What can hang from each mark:
q11: q443 q535 q695 q715
q703: q443
q416: q560
q948: q560
q535: q560
q695: q11 q149 q560
q443: q11 q560 q703
q715: q11 q560
q560: q443 q535 q695 q715 q948

Known rows, with every way that one mark hangs from another:
q560(q443(q703) q535 q715 q948): [ 0.06 -0.41 -0.28  0.22 -0.10 -0.17  0.08  0.31  0.03  0.33 -0.48  0.22
 -0.09  0.04  0.43  0.32  0.67 -0.03 -0.15  0.23  0.41 -0.21  0.77 -0.36
  0.18  0.43  0.21]
q560(q443(q11(q695) q703) q535 q948): [-0.11 -0.57 -0.03  0.29 -0.20 -0.51  0.02  0.39 -0.01  0.04 -0.36  0.01
 -0.08  0.05  0.41  0.44  0.39 -0.13 -0.17  0.43  0.32 -0.16  0.88 -0.32
  0.30  0.33  0.21]
q715(q11(q535)): [-0.07 -0.25  0.06  0.24 -0.09  0.05  0.07  0.19 -0.10  0.03 -0.03 -0.21
 -0.13  0.04  0.15  0.16 -0.15  0.01  0.00  0.06  0.32  0.23 -0.12 -0.02
 -0.09  0.03  0.17]
q695(q560(q443)): [ 0.21 -0.15 -0.15 -0.04  0.30 -0.03 -0.34  0.07  0.14 -0.02  0.00  0.05
 -0.15  0.00 -0.04  0.14  0.07  0.04  0.09 -0.05 -0.03 -0.08  0.11 -0.17
 -0.01  0.21  0.11]
q11(q715(q560)): [ 0.11 -0.04 -0.08  0.00 -0.09  0.13 -0.12 -0.02 -0.09  0.05 -0.09  0.08
 -0.07  0.09  0.10  0.10 -0.10 -0.03  0.08  0.01  0.30 -0.19 -0.01 -0.08
 -0.18  0.00  0.07]
q715(q560(q443 q695)): [ 0.15 -0.23 -0.32 -0.05  0.12  0.04 -0.32  0.18 -0.03  0.05 -0.19 -0.11
  0.00  0.02  0.00  0.15  0.15  0.07 -0.03  0.10 -0.05 -0.25  0.17 -0.23
 -0.08  0.07  0.22]
q715(q11(q443 q535 q695(q149 q560))): [ 0.11 -0.21  0.14  0.35  0.14 -0.06 -0.16  0.34 -0.03 -0.12 -0.18 -0.27
 -0.35 -0.07  0.01  0.26 -0.02 -0.01  0.02  0.23  0.07  0.25 -0.14 -0.30
 -0.09 -0.25  0.11]
q948(q560): [ 0.02 -0.09 -0.06  0.04 -0.16 -0.01 -0.32  0.01 -0.08 -0.11 -0.18 -0.03
  0.15 -0.08 -0.05 -0.07 -0.12  0.08  0.12 -0.01  0.08 -0.12  0.10 -0.07
 -0.24  0.02  0.05]
q11(q443 q535 q695): [-0.06  0.10 -0.15  0.23  0.04 -0.27 -0.01  0.32  0.06 -0.01 -0.13 -0.15
 -0.13  0.07 -0.06  0.09  0.16 -0.18 -0.18  0.44  0.02  0.00 -0.05 -0.46
 -0.07 -0.20  0.14]
q695(q11 q149 q560(q948)): [ 0.08 -0.33  0.44  0.29 -0.19  0.06 -0.05  0.11  0.08 -0.12 -0.10  0.00
 -0.33 -0.33  0.21  0.32  0.04  0.37  0.44 -0.03  0.10  0.32  0.05  0.02
 -0.08 -0.07 -0.10]
q416(q560(q443 q695(q149) q715 q948)): [ 0.24 -0.19 -0.17  0.01  0.07 -0.01  0.04  0.13 -0.04  0.07 -0.49 -0.05
 -0.09 -0.24  0.16  0.31  0.58  0.23  0.04  0.19  0.10 -0.16  0.50 -0.17
  0.14  0.16  0.00]
q416(q560): [ 0.14  0.00 -0.10 -0.03  0.04  0.02  0.01 -0.05 -0.09 -0.11 -0.02  0.05
 -0.04  0.03 -0.03  0.01 -0.03  0.02  0.06  0.00  0.05 -0.01  0.10  0.07
  0.09  0.08 -0.04]
q715(q560): [ 0.09 -0.14 -0.06  0.04 -0.04  0.13 -0.21  0.02 -0.14  0.05 -0.03  0.01
 -0.02  0.03 -0.01  0.03 -0.14  0.06  0.03 -0.02  0.04 -0.12  0.03 -0.05
 -0.11  0.00  0.10]
q560(q443 q535 q695(q11 q149) q948): [-0.05 -0.39 -0.03  0.34 -0.11 -0.08  0.06  0.40  0.24  0.06 -0.34 -0.22
 -0.19 -0.30  0.31  0.31  0.42  0.31  0.14  0.28  0.08  0.14  0.35 -0.23
  0.01  0.06  0.13]
q11(q443 q715): [ 0.17 -0.01 -0.11 -0.03  0.11 -0.15  0.01  0.03  0.01  0.04 -0.15  0.19
 -0.27  0.18 -0.15  0.08  0.19 -0.21 -0.10  0.14  0.20 -0.07 -0.09 -0.20
 -0.13 -0.12  0.19]
q715(q11(q535) q560(q443(q703) q695)): [ 0.13 -0.59 -0.21  0.24 -0.08  0.01 -0.15  0.40 -0.20  0.13 -0.34 -0.13
 -0.11  0.16  0.27  0.39  0.18 -0.08 -0.07  0.15  0.34 -0.06  0.27 -0.21
 -0.08  0.10  0.36]
q948(q560(q535 q715)): [-0.03 -0.10 -0.30  0.11 -0.16  0.08 -0.27  0.27  0.02  0.03 -0.29 -0.13
  0.15 -0.09  0.16 -0.11  0.08  0.20  0.08  0.02  0.33 -0.22  0.20 -0.27
 -0.21  0.13  0.07]
q560(q443(q11) q535 q695 q715): [-0.05 -0.36 -0.40 -0.03  0.12 -0.21 -0.07  0.55  0.18  0.05 -0.25 -0.32
 -0.02  0.03  0.27  0.19  0.48  0.16 -0.14  0.18  0.33 -0.26  0.34 -0.32
  0.14  0.26  0.25]
q560(q443 q535 q715): [ 0.03 -0.14 -0.41  0.04  0.24  0.02 -0.13  0.32  0.17  0.18 -0.19 -0.04
 -0.07  0.02  0.15  0.01  0.35  0.07 -0.15  0.10  0.22 -0.16  0.28 -0.31
  0.07  0.33  0.20]
q535(q560(q715(q11(q443)))): [ 0.04 -0.41 -0.03 -0.01  0.11 -0.02 -0.15  0.27 -0.10  0.02 -0.13  0.01
 -0.24  0.12  0.03  0.18  0.05  0.08 -0.10  0.00  0.24  0.05  0.02 -0.27
  0.04 -0.10  0.27]
q715(q11(q443 q535 q695) q560): [ 0.02 -0.40 -0.07  0.28 -0.05 -0.06 -0.27  0.41 -0.21 -0.03 -0.18 -0.25
 -0.28  0.13  0.00  0.23 -0.13 -0.09 -0.13  0.32  0.20  0.09 -0.04 -0.41
 -0.17 -0.21  0.37]
q535(q560): [-0.05 -0.05  0.02  0.04  0.00  0.00 -0.07  0.03  0.02 -0.01  0.06  0.04
  0.02  0.03  0.04  0.07 -0.16  0.09  0.03 -0.01  0.00 -0.04  0.01 -0.11
  0.06 -0.02 -0.01]
q715(q11(q695)): [-0.15 -0.27  0.12  0.04 -0.11 -0.02 -0.10  0.23 -0.11 -0.17 -0.02 -0.29
 -0.05 -0.03  0.14  0.15 -0.09 -0.02  0.00  0.14  0.03  0.20  0.10 -0.15
  0.05 -0.15  0.06]
q703(q443(q560)): [ 0.07 -0.11 -0.11 -0.10  0.20 -0.12 -0.09  0.05 -0.05  0.06 -0.29  0.04
 -0.23  0.21 -0.31  0.00 -0.16 -0.07 -0.03  0.03  0.11 -0.14  0.02  0.01
 -0.20 -0.03  0.15]
q443(q11 q560(q535 q948)): [-0.15 -0.47  0.06  0.21 -0.26 -0.29 -0.06  0.24 -0.03  0.00 -0.30 -0.19
 -0.02  0.09  0.19  0.21 -0.19  0.09  0.08  0.30  0.45 -0.13  0.46 -0.01
  0.06  0.21  0.19]
q695(q149): [ 0.08  0.09  0.21  0.14  0.12  0.13  0.04 -0.11  0.01 -0.02 -0.12  0.00
 -0.03 -0.18 -0.02 -0.01  0.00  0.08  0.04 -0.07 -0.15  0.08 -0.06  0.16
 -0.01 -0.09 -0.16]
q535(q560(q443(q11 q703) q695)): [ 0.00 -0.47 -0.07  0.00  0.02 -0.36 -0.06  0.26  0.01 -0.07 -0.18  0.03
  0.02  0.16  0.21  0.36  0.24 -0.03 -0.09  0.11  0.12 -0.22  0.44 -0.13
  0.24  0.10  0.13]
q443(q11 q703): [-0.02 -0.40  0.21  0.07 -0.17 -0.31  0.14  0.09 -0.14 -0.10 -0.11  0.13
 -0.03  0.19  0.19  0.23  0.14 -0.16 -0.07  0.01  0.26 -0.04  0.35  0.20
  0.18  0.10  0.01]

Rows:
[ 0.28 -0.07  0.06  0.11  0.40  0.11 -0.30 -0.04  0.12 -0.06 -0.12  0.04
 -0.18 -0.19 -0.08  0.12  0.07  0.11  0.12 -0.09 -0.18  0.00  0.05  0.00
 -0.02  0.13 -0.06] -> q695(q149 q560(q443))
[ 0.04 -0.43  0.11  0.11 -0.10 -0.25  0.06  0.25 -0.01 -0.11 -0.10  0.26
 -0.33  0.17 -0.01  0.17  0.31 -0.10  0.00  0.09  0.13  0.25  0.12 -0.05
 -0.02 -0.17  0.19] -> q695(q11(q443(q703)))
[ 0.20 -0.51 -0.06  0.18 -0.11 -0.11 -0.20  0.04 -0.21  0.20 -0.37  0.30
 -0.12  0.07  0.16  0.35  0.25 -0.09 -0.07  0.16  0.18 -0.24  0.61 -0.16
  0.02  0.26  0.27] -> q715(q560(q443(q703) q948))
[-0.10 -0.03  0.14  0.28 -0.15  0.07  0.22  0.30  0.15 -0.09 -0.11 -0.31
 -0.08 -0.23  0.20  0.14  0.16  0.27  0.22  0.11  0.07  0.26 -0.20  0.00
 -0.15 -0.24 -0.13] -> q560(q695(q11(q535) q149))
[ 0.07  0.00 -0.01  0.10 -0.13  0.07 -0.24  0.07 -0.03 -0.15 -0.36 -0.22
  0.21 -0.27  0.01  0.00  0.06  0.21  0.18  0.01 -0.09 -0.13  0.04 -0.05
 -0.26 -0.19 -0.12] -> q948(q560(q695(q149)))
[ 0.06 -0.26 -0.09  0.09 -0.33 -0.01 -0.07  0.14 -0.15  0.14 -0.27 -0.13
  0.02 -0.09  0.19  0.28  0.13  0.16  0.08  0.18  0.11 -0.21  0.23 -0.25
 -0.07 -0.05  0.15] -> q715(q560(q695 q948))
[-0.11 -0.05  0.03  0.34 -0.24 -0.11  0.14  0.11  0.00  0.21 -0.10 -0.02
 -0.02 -0.02  0.25  0.25 -0.10  0.11  0.04  0.23  0.30 -0.03  0.07 -0.26
 -0.02  0.09  0.09] -> q11(q535(q560(q948)))
[ 0.12 -0.63 -0.14  0.03 -0.05 -0.01 -0.41  0.24 -0.19 -0.04 -0.47  0.08
  0.00  0.05  0.15  0.18  0.29 -0.03 -0.01 -0.01  0.36 -0.12  0.53 -0.15
 -0.14  0.23  0.26] -> q948(q560(q443(q703) q715(q11)))
[ 0.10 -0.29 -0.10  0.17  0.01 -0.07 -0.11  0.50  0.16 -0.03 -0.04 -0.02
 -0.45  0.05  0.09  0.22  0.27  0.19  0.19  0.08  0.43  0.20 -0.22 -0.34
 -0.18 -0.05  0.21] -> q695(q11(q443 q535) q560(q715))
[ 0.07 -0.60 -0.30  0.16 -0.07 -0.01 -0.38  0.40 -0.11  0.03 -0.48  0.01
  0.01  0.07  0.26  0.14  0.28  0.02 -0.05  0.03  0.45 -0.14  0.58 -0.26
 -0.12  0.31  0.28] -> q948(q560(q443(q703) q535 q715(q11)))
[ 0.04 -0.33  0.12  0.17 -0.14 -0.06  0.09  0.20  0.14 -0.01 -0.36 -0.07
 -0.23 -0.25  0.25  0.43  0.45  0.20  0.21  0.25  0.17  0.11  0.27 -0.16
 -0.07 -0.03  0.08] -> q560(q443 q695(q11(q715) q149) q948)
[-0.01 -0.29 -0.18  0.14 -0.21 -0.18  0.23  0.59  0.08  0.06 -0.31 -0.05
 -0.20  0.10  0.27  0.26  0.68  0.04  0.00  0.24  0.40  0.09  0.06 -0.35
 -0.08 -0.19  0.13] -> q560(q695(q11(q443(q703) q535)) q715)
[ 0.14 -0.10 -0.39  0.08  0.24 -0.04 -0.13  0.12  0.05 -0.02 -0.09  0.03
 -0.10  0.06 -0.01  0.00  0.08  0.02 -0.06  0.10  0.09 -0.10  0.32 -0.11
  0.14  0.33  0.15] -> q416(q560(q443 q535))
[ 0.22 -0.20 -0.02  0.34  0.18  0.02 -0.17  0.09  0.16  0.14 -0.27  0.01
 -0.23 -0.26  0.16  0.26  0.16  0.22  0.14  0.08  0.02 -0.04  0.32 -0.20
  0.04  0.27  0.05] -> q695(q149 q560(q443 q535 q948))
[ 0.03 -0.40 -0.06  0.22  0.08 -0.10 -0.14  0.25 -0.13  0.00 -0.28 -0.16
 -0.25  0.24 -0.13  0.13 -0.18 -0.13 -0.06  0.25  0.33  0.15 -0.07 -0.11
 -0.19 -0.10  0.38] -> q715(q11(q443(q560) q535))
[ 0.21 -0.13 -0.05  0.03  0.01 -0.25  0.14  0.03 -0.07  0.06 -0.29  0.39
 -0.24  0.29 -0.01  0.18  0.39 -0.38 -0.13  0.14  0.26 -0.12  0.16 -0.15
 -0.04 -0.10  0.11] -> q11(q443(q703) q715)
[ 0.10 -0.18 -0.28  0.05 -0.08 -0.10  0.12  0.47  0.03 -0.09 -0.21 -0.14
 -0.24  0.04  0.11  0.17  0.43  0.18  0.10  0.21  0.35  0.09 -0.02 -0.26
 -0.06 -0.13  0.13] -> q416(q560(q695(q11(q443 q535)) q715))
[ 0.08 -0.13 -0.18 -0.17  0.21 -0.05 -0.08  0.15 -0.04  0.12 -0.39  0.03
 -0.22  0.20 -0.21  0.02  0.03 -0.01 -0.04  0.02  0.25 -0.20  0.06 -0.08
 -0.17  0.00  0.13] -> q703(q443(q560(q715)))
[-0.09 -0.17  0.10  0.06 -0.09  0.13  0.04  0.34  0.12 -0.09 -0.14 -0.18
 -0.05 -0.19  0.26  0.19  0.21  0.42  0.22 -0.01  0.09  0.11 -0.05 -0.16
  0.01 -0.24 -0.15] -> q535(q560(q695(q11 q149) q715))
[ 0.19 -0.10 -0.35 -0.11  0.19 -0.09 -0.09  0.11  0.01 -0.11 -0.16 -0.07
  0.00  0.01 -0.04  0.12  0.26  0.03  0.00  0.12 -0.04 -0.15  0.25 -0.11
  0.11  0.13  0.08] -> q416(q560(q443 q695))
[ 0.06 -0.50  0.04  0.04  0.10 -0.34 -0.07  0.11 -0.06 -0.07 -0.18  0.19
 -0.10  0.19  0.09  0.25  0.27 -0.20 -0.17  0.07  0.20 -0.11  0.48  0.10
  0.18  0.28  0.20] -> q560(q443(q11 q703))
[ 0.17 -0.06 -0.04  0.07 -0.15  0.05  0.21  0.11 -0.09  0.04 -0.43 -0.11
 -0.02 -0.26  0.24  0.25  0.45  0.28  0.14  0.14  0.16 -0.09  0.34 -0.09
  0.11 -0.02 -0.15] -> q416(q560(q695(q149) q715 q948))
[-0.14 -0.32  0.04  0.29 -0.24 -0.11  0.08  0.27  0.13  0.07 -0.07  0.05
 -0.27  0.00  0.33  0.41  0.03  0.14  0.20  0.27  0.56  0.15  0.10 -0.29
 -0.14  0.14  0.21] -> q695(q11(q535(q560(q443 q948)) q715))
[-0.18 -0.04  0.27  0.31 -0.07 -0.18  0.08  0.23  0.03 -0.15 -0.11 -0.35
 -0.03 -0.15  0.16  0.16 -0.07  0.05 -0.01  0.26  0.13  0.07  0.02 -0.02
  0.06 -0.08 -0.12] -> q443(q11(q535 q695(q149)))
[ 0.23 -0.35 -0.30 -0.03 -0.11 -0.20  0.10  0.23 -0.12  0.10 -0.53  0.15
 -0.03  0.01  0.31  0.40  0.75  0.01 -0.03  0.22  0.30 -0.25  0.76 -0.25
  0.22  0.25  0.08] -> q416(q560(q443(q703) q695 q715 q948))
[ 0.05 -0.50 -0.15  0.16 -0.09 -0.24 -0.28  0.29 -0.09 -0.01 -0.44  0.05
  0.07  0.07  0.20  0.20  0.31 -0.04 -0.04  0.11  0.54 -0.28  0.51 -0.14
 -0.13  0.34  0.22] -> q948(q560(q443(q11(q535) q703) q715))
[ 0.02 -0.17 -0.11 -0.02 -0.17 -0.12  0.02  0.17 -0.07 -0.05 -0.40 -0.03
  0.20  0.21  0.16  0.14  0.19 -0.13  0.07  0.16  0.12 -0.20  0.39 -0.01
  0.01 -0.10 -0.09] -> q443(q560(q695) q703)
[-0.05 -0.33  0.07  0.34 -0.08  0.23 -0.26  0.32 -0.15 -0.07 -0.18 -0.36
 -0.10 -0.13  0.21  0.13 -0.24  0.14  0.03  0.12  0.05  0.12  0.13 -0.18
 -0.03 -0.13  0.07] -> q715(q11(q695(q149)) q560(q535))
